What can hang from each mark:
q_965: q_27 q_657
q_27: q_426 q_965
q_639: q_683 q_889
q_683: q_128 q_639 q_878
q_657: q_965
q_977: q_683
q_426: q_27 q_889
q_128: q_683
q_851: q_683
q_878: q_683
q_889: q_426 q_639

Known rows, with every way that one mark hangs from another:
q_851(q_683(q_878)): [ 0.20  0.34  0.75  0.14 -0.87  1.02 -1.16 -0.21  1.09  0.08  0.09 -1.63
  1.09  0.52 -1.28  1.41  1.53 -0.79 -1.18 -1.37 -0.59  0.80  1.66 -2.43
 -0.69]
q_965(q_27(q_426) q_657): [ 0.53  0.12  0.51  1.18 -2.80  0.68  1.03  0.33 -2.50 -0.12  0.01 -0.66
  3.81 -2.74 -0.59  0.08  2.07  0.97  2.25  0.27  0.43  0.16 -0.53 -1.21
 -0.83]
q_128(q_683(q_639(q_889(q_426)) q_878)): [ 2.34  0.45 -0.33  1.23 -1.43 -0.28 -0.96 -0.09  2.77 -0.11  1.85 -0.79
  2.64 -0.15  0.48  1.76  0.34 -1.14 -0.23 -3.45 -0.53 -1.07 -0.19 -4.53
 -1.15]
q_639(q_889): [ 0.81 -1.96  0.33  1.96  0.14  0.42 -0.57  1.28  1.45 -0.80  0.87  0.14
  0.25  0.33 -0.47  0.26 -0.14 -1.75  0.31 -1.46  1.28  0.70  0.23 -1.96
 -0.58]
q_683(q_639 q_878): [ 0.43  0.65  0.00 -0.51 -2.17 -0.83 -1.55 -0.18  0.07  0.34  1.54 -1.00
  2.26 -0.55 -0.73  0.42 -0.22 -1.88 -0.75 -1.11 -1.33 -1.99  0.71 -1.57
  0.47]
q_657(q_965): [ 2.32 -0.04 -0.23 -0.40  0.61 -0.75 -0.48 -1.18  0.80 -0.58  0.70 -0.45
  0.43  0.47 -0.28  0.07 -0.42 -0.75 -0.25  0.20  0.75  1.54  0.50  0.02
 -0.07]
q_878(q_683(q_128 q_639(q_889(q_426(q_27))))): [ 3.90  0.41 -1.23  0.18  0.87  0.68 -2.58  1.04  1.76 -0.88  1.41 -0.12
  2.60 -0.88  0.71  2.42  0.29  0.75  0.55 -1.81 -0.21 -3.31  1.41 -2.82
 -3.27]
q_639(q_683(q_878) q_889(q_426)): [ 2.22 -2.69  1.61  3.30 -0.49  0.74 -1.70  0.84  2.62 -1.70  0.43 -0.99
 -0.24  1.41 -0.86  2.69 -0.87 -1.52  0.38 -2.45  1.66  0.60  0.37 -5.09
 -0.83]
q_683(q_128 q_639(q_889(q_426(q_27))) q_878): [ 2.12 -1.13 -0.94 -0.60 -1.32  0.25 -2.96  0.53  1.77 -1.87  0.79 -0.68
  3.56 -1.81  0.36  2.43 -0.58 -2.23 -1.16 -3.32  0.27 -4.34  0.36 -3.32
 -2.36]
q_683(q_639(q_889)): [ 1.26 -1.30 -0.37  1.29 -1.27  0.28 -1.33  1.01  0.52  0.27  2.57  0.51
  0.63  0.42 -0.66 -0.56 -1.15 -2.07  0.62 -1.84  0.73 -1.27  0.91 -2.38
 -0.60]
q_128(q_683(q_639)): [ 1.60  1.15 -1.26  0.39 -0.85 -0.70 -0.10 -0.69  1.11  1.31  2.11 -0.06
  1.05  0.54  0.65 -0.21  0.48 -0.07  0.52 -2.09 -0.99 -0.79 -0.83 -1.92
 -0.84]
q_27(q_426 q_965): [ 1.45 -0.84 -0.13  1.09  0.28 -0.33  1.65 -2.34 -1.82  1.30 -0.55 -0.34
  1.00 -0.79  0.64 -2.12  1.20  1.15  2.37 -1.18  0.39  0.78  0.88 -2.76
 -0.46]
q_426(q_27(q_965(q_657)) q_889): [ 0.00  1.31  2.01 -0.92 -1.34  1.53 -0.02 -1.06 -0.32  2.21 -0.62 -0.60
  2.80 -2.37  0.14  1.61  2.80  0.28  1.16 -1.91  0.94 -1.26 -0.79 -3.65
 -2.51]
q_639(q_683 q_889(q_426(q_27))): [ 1.73 -2.34  1.13  2.39  0.66  2.04 -1.26  0.53  2.45 -0.94  0.59 -0.18
 -0.89  1.63  0.00  2.04 -0.91 -0.09  1.17 -2.01  2.62 -0.49  0.04 -4.95
 -1.91]
q_851(q_683(q_639(q_889) q_878)): [ 1.26 -0.67  0.50  1.16 -1.88  1.21 -2.20  0.60  1.56  0.24  2.11 -1.20
  1.67  0.92 -1.79  1.00  0.72 -2.47 -0.64 -2.86 -0.02 -0.20  2.35 -4.34
 -1.13]
q_977(q_683(q_639 q_878)): [-0.04  0.28 -0.66  1.09 -0.65 -0.41 -1.11  0.88  1.50  0.19  2.09 -1.07
  2.84 -0.17 -0.96  2.11  0.06 -1.73 -0.39 -2.39 -1.53  0.14 -0.19 -2.00
 -0.95]
q_965(q_27 q_657): [ 0.53  0.39  0.93  0.66 -2.80  1.04  0.72  1.24 -1.43 -0.70  0.06 -0.64
  3.23 -1.49 -1.41  0.92  1.59 -0.21  1.42  0.99  0.48  0.22 -0.71 -0.40
 -1.03]
q_977(q_683): [-0.40 -0.19 -0.64  1.47  1.09  0.25  0.17  1.08  1.48 -0.04  0.84 -0.24
  1.05  0.32 -0.38  1.76  0.22 -0.31  0.26 -1.42 -0.49  1.76 -0.75 -0.76
 -1.32]
q_426(q_27(q_965) q_889(q_639(q_683))): [ 0.03  0.56  1.85 -0.03 -0.49  2.10  0.24 -0.54  0.62  1.77 -0.58 -0.09
  0.75 -0.88  1.37  1.52  1.04  1.18  0.45 -2.23  1.24 -0.95 -0.01 -5.88
 -2.65]
q_889(q_639): [ 0.00  0.54  0.69  0.42 -0.61  0.86  1.06  0.74  0.40 -0.58 -0.30  0.86
 -0.73 -1.15  0.99  0.65 -1.11  1.42 -1.12  0.02  0.04 -0.23  1.12 -1.63
 -0.17]
q_426(q_27(q_965(q_657)) q_889(q_639)): [-0.01  1.78  2.49 -0.59 -1.94  2.23  0.81 -0.50  0.05  1.76 -0.84  0.07
  2.31 -3.30  0.97  2.13  1.94  1.38  0.32 -1.94  0.99 -1.44  0.11 -4.87
 -2.69]
q_683(q_128 q_639(q_889(q_426(q_27(q_965))))): [ 2.98 -1.78 -1.48 -0.12 -0.41  1.07 -1.54  0.07  0.91 -1.12  0.86  0.53
  1.93 -0.68  0.51  0.62 -1.13 -1.25  0.60 -3.11  1.49 -3.62  0.59 -3.48
 -3.30]
q_965(q_27(q_426(q_889(q_639(q_683)))) q_657): [ 0.74  0.11  1.56  2.31 -3.78  1.24  0.60  1.09 -2.16  0.41  0.09 -0.29
  3.03 -3.16  0.00  1.42  1.83  1.29  1.99 -1.01  0.91  0.46 -0.63 -3.81
 -1.47]
q_851(q_683(q_128 q_639(q_889) q_878)): [ 2.03 -1.45 -0.76  0.74 -1.66  0.60 -2.88  0.88  1.57 -0.64  1.52 -1.13
  2.01  0.13 -1.43  1.34  0.79 -3.00 -1.12 -3.60 -0.07 -1.06  1.55 -3.48
 -2.18]
q_977(q_683(q_128 q_639 q_878)): [ 0.77 -0.49 -1.92  0.58 -0.42 -0.99 -1.86  1.14  1.53 -0.74  1.44 -0.94
  3.13 -0.81 -0.55  2.51  0.20 -2.29 -0.84 -3.12 -1.61 -0.70 -0.98 -1.10
 -1.96]

Rows:
[ 1.91 -0.02 -0.57 -0.12 -0.26  0.10 -0.35 -0.69 -0.92 -0.25  0.36 -0.77
  3.55 -1.19  0.78  0.21  0.72 -0.14  0.86 -0.35  1.15  1.55  0.15 -1.90
 -1.21] -> q_657(q_965(q_27(q_426(q_889))))
[ 2.06  0.54  2.54  0.88 -0.94  3.09  1.45 -0.96  0.92 -0.59 -1.10  0.39
 -0.82 -0.86  0.92  2.53 -1.09  3.34  0.83 -0.90  1.86 -1.53  1.38 -5.79
 -2.29] -> q_889(q_426(q_27(q_965(q_657))) q_639(q_683))
[ 1.06 -0.47 -0.41 -0.27 -0.64  0.37 -1.84  0.10  1.14 -0.94 -0.46 -1.49
  1.49 -0.16 -0.89  1.80  1.70 -1.31 -1.63 -2.12 -0.72 -0.02  0.84 -1.57
 -1.68] -> q_851(q_683(q_128 q_878))
[ 3.55  0.91 -1.65 -0.01  0.33 -0.86 -2.22  0.82  0.36 -0.06  1.50 -0.24
  1.75 -0.56  0.14  1.16  0.62  0.47  0.40 -0.78 -1.65 -2.08  0.97 -0.50
 -1.97] -> q_878(q_683(q_128 q_639))
[ 2.44 -0.54  0.85  0.89 -1.81  1.89 -0.55 -0.20  0.56  0.21  1.72  0.33
  1.66 -0.71 -0.63  0.65 -0.70 -0.60  1.60 -2.19  1.63 -2.45  1.45 -4.51
 -2.01] -> q_683(q_639(q_889(q_426(q_27(q_965(q_657))))))
[-0.25  0.49  0.59  0.88 -1.17  0.33  0.30 -0.19 -1.13  1.18 -0.43  0.71
  0.89 -3.40  2.31  0.60  0.55  2.20  0.11 -2.07  0.26 -0.17  0.56 -3.33
 -0.68] -> q_27(q_426(q_889(q_639)))
[ 2.27 -3.86 -0.12  3.04 -0.36 -1.16 -2.60  1.45  2.39 -1.76  0.72 -1.29
  0.17  1.21 -1.34  1.62  0.37 -3.47 -0.17 -3.00  0.91  0.55 -1.19 -3.00
 -1.18] -> q_639(q_683(q_128 q_878) q_889)
[ 3.06 -3.51  0.34  2.86 -0.27  0.09 -2.39  1.04  2.67 -2.67 -0.09 -0.87
  0.03  0.72 -0.47  3.09 -0.75 -2.06 -0.19 -3.18  1.53 -0.26 -0.41 -4.29
 -1.85] -> q_639(q_683(q_128 q_878) q_889(q_426))
[ 1.57 -0.16 -0.93 -0.54 -1.72  0.36 -2.49  0.05  0.65 -0.22  1.08 -1.20
  1.88 -0.04 -1.12  1.24  0.87 -1.89 -1.29 -2.69 -0.96 -1.50  1.42 -2.18
 -1.82] -> q_851(q_683(q_128 q_639 q_878))
[ 0.27  0.75  1.35  1.32 -3.77  1.36  0.90  1.02 -2.36  0.24 -0.29 -0.08
  3.96 -4.25  0.43  1.42  1.95  1.46  1.50 -0.71  0.63  0.04 -0.34 -3.11
 -1.52] -> q_965(q_27(q_426(q_889(q_639))) q_657)
[ 0.09  0.06  1.51  1.41 -1.47  0.86 -0.50  1.14  0.46  0.72  0.02  0.67
 -0.89 -0.98  0.99  2.08 -0.36  0.60 -0.60 -1.91  0.62  0.46 -0.12 -3.82
 -1.11] -> q_426(q_889(q_639(q_683)))
[ 2.30 -2.88  0.37  1.75  0.25  0.81 -2.56  0.70  3.03 -2.24 -0.26 -1.21
  0.89  0.35 -0.07  3.32 -0.16 -1.50 -0.21 -3.13  1.78 -1.67 -0.71 -4.63
 -2.44] -> q_639(q_683(q_128 q_878) q_889(q_426(q_27)))
[ 0.42  0.81  1.28 -0.89 -0.47  1.16  0.86 -1.57 -0.19  1.15 -0.46 -0.84
  1.96 -0.95 -0.49  0.06  2.10  0.64  1.45 -0.39  0.69 -1.34 -0.19 -2.01
 -1.59] -> q_426(q_27(q_965(q_657)))
[ 1.34  1.08  1.54 -0.98 -0.22  2.50  0.94 -1.62  0.19 -0.17 -1.38 -0.16
  1.49 -1.42  0.62  1.82  0.25  2.31  1.18 -0.47  1.35 -2.02  0.80 -3.09
 -2.08] -> q_889(q_426(q_27(q_965(q_657))))
[ 0.26 -0.73 -1.35  0.86  0.71 -0.96 -1.21  1.12  2.00 -1.40 -0.02 -1.23
  2.82 -1.00 -0.39  3.10  1.05 -1.65 -1.15 -2.59 -1.42  0.69 -1.52 -0.43
 -1.88] -> q_977(q_683(q_128 q_878))
[ 2.66 -1.62 -1.03  0.28 -1.77 -0.27 -2.80  0.95  1.45 -2.18  0.89 -0.40
  2.90 -1.47  0.02  2.21 -1.03 -2.68 -1.10 -3.38  0.12 -3.26  0.52 -3.02
 -1.80] -> q_683(q_128 q_639(q_889(q_426)) q_878)
[ 0.49 -0.95 -0.41  2.31 -0.58 -0.20 -1.52  1.71  2.41 -0.27  2.63 -0.94
  3.06  0.08 -1.28  2.28 -0.03 -2.85 -0.17 -3.28 -0.75  0.63  0.01 -3.26
 -1.28] -> q_977(q_683(q_639(q_889) q_878))
[ 1.94 -1.05  1.67  1.23 -0.28  2.33  0.16 -0.10  1.55 -0.93 -0.13  0.01
  1.41 -0.91 -0.17  1.79  0.24  0.17  1.28 -1.80  2.41 -0.90  0.75 -4.41
 -2.24] -> q_639(q_889(q_426(q_27(q_965(q_657)))))
[ 0.54 -0.36  1.39  1.68 -1.14  0.12  0.02  0.67  1.17 -0.71  0.00 -0.37
 -1.04  0.06  0.13  1.50 -0.81  0.34 -1.03 -0.72 -0.11  0.35  0.57 -3.25
  0.16] -> q_889(q_639(q_683(q_878)))
[-0.55  0.29 -0.04  0.48 -1.39  1.47  0.71  0.97 -1.89  0.09 -0.54  0.03
  3.53 -2.66  1.71  0.40  0.85  1.41  0.83 -0.64  0.49 -0.05  0.10 -3.25
 -1.48] -> q_965(q_27(q_426(q_889(q_639))))
[ 1.84 -1.49 -1.40  1.81 -0.27  0.04 -2.14  1.80  2.64 -1.78  1.54 -0.58
  3.33 -0.93 -0.41  3.58 -0.65 -2.39 -0.66 -4.13 -0.40 -0.75 -0.33 -3.12
 -2.79] -> q_977(q_683(q_128 q_639(q_889(q_426)) q_878))
[ 0.56 -0.48  0.24  1.43 -1.48 -0.59 -0.86 -0.10 -0.63  0.48 -0.60 -0.16
  1.02 -3.22  1.92  1.50  0.87  1.02 -0.27 -3.03 -0.04 -0.36 -0.28 -3.85
 -1.08] -> q_27(q_426(q_889(q_639(q_683(q_128 q_878)))))
[ 0.52 -0.23  0.98  0.98 -1.75  0.10 -1.34  1.22  0.81 -0.13 -0.52  0.06
  0.23 -1.79  1.02  2.92  0.14 -0.39 -1.47 -2.58  0.11 -0.22 -0.54 -3.64
 -1.50] -> q_426(q_889(q_639(q_683(q_128 q_878))))
[ 0.12 -0.17  0.71  1.84 -1.11  0.20 -0.03 -0.15 -1.01  1.39 -0.03  0.50
 -0.10 -2.37  1.86  0.61  0.30  1.96  0.63 -2.36  0.52  0.25  0.19 -4.15
 -0.69] -> q_27(q_426(q_889(q_639(q_683))))
[ 1.49  0.11  1.93  1.38 -1.03  1.69  0.30  0.33  1.53 -1.83 -0.95  0.18
 -1.22 -0.54  1.07  3.27 -2.26  2.20 -1.03 -0.88  0.69 -0.64  1.57 -4.68
 -0.61] -> q_889(q_426 q_639(q_683(q_878)))
[ 1.71  0.02  1.58  1.72 -2.32 -0.14  1.09 -1.73 -2.43  2.28 -0.47 -0.22
  2.10 -3.19  0.05 -0.18  2.66  1.07  2.73 -2.57  0.70  0.95  0.08 -3.99
 -1.21] -> q_27(q_426(q_889) q_965(q_657))
[ 1.25 -1.74 -1.66  1.85 -0.36 -0.76 -2.21  1.93  2.50 -1.20  2.07 -0.83
  3.30 -0.65 -0.89  2.64  0.12 -3.34 -0.68 -4.01 -0.80 -0.33 -0.80 -2.31
 -2.35] -> q_977(q_683(q_128 q_639(q_889) q_878))
[ 1.50 -1.32  0.96  0.79  0.85  2.39  0.09 -0.13  1.77 -0.97 -0.32  0.09
  1.26 -0.10  0.57  1.34 -0.41  0.16  0.95 -1.73  2.34 -1.03  1.03 -4.50
 -2.25] -> q_639(q_889(q_426(q_27(q_965))))
[ 1.47 -3.06  1.17  3.58 -0.58 -0.56 -1.81  1.24  2.36 -0.87  1.24 -1.40
 -0.20  1.87 -1.60  1.32  0.21 -3.02  0.33 -2.30  1.02  1.46 -0.46 -3.94
 -0.14] -> q_639(q_683(q_878) q_889)
[ 1.03 -0.77 -2.37  0.87  0.20 -0.38 -1.23  1.29  1.01 -0.33  1.83  0.17
  1.76 -0.27 -0.26  1.54 -0.46 -1.43  0.07 -2.72 -0.87 -0.58 -0.90 -0.45
 -2.43] -> q_977(q_683(q_128 q_639))
[ 0.89  1.39  1.50 -1.03  0.28  3.39  1.91 -0.97  0.86 -0.89 -1.76  0.81
  0.51 -1.64  2.25  2.00 -1.43  3.67 -0.27 -0.48  1.35 -2.35  2.16 -4.71
 -2.26] -> q_889(q_426(q_27(q_965)) q_639)
[ 1.40  1.46 -0.79  0.16 -1.52 -1.28 -0.68 -0.74  1.65  0.94  1.88 -1.22
  2.52 -0.04  0.26  0.83  1.07 -0.98 -0.38 -2.46 -1.76 -1.07 -0.87 -2.55
 -0.41] -> q_128(q_683(q_639 q_878))
[ 1.42 -0.28 -1.61 -1.11 -1.89 -1.61 -2.44  0.20  0.12 -0.86  0.80 -0.89
  2.68 -1.44 -0.31  0.89 -0.05 -2.46 -1.36 -2.03 -1.38 -3.21 -0.23 -0.46
 -0.89] -> q_683(q_128 q_639 q_878)
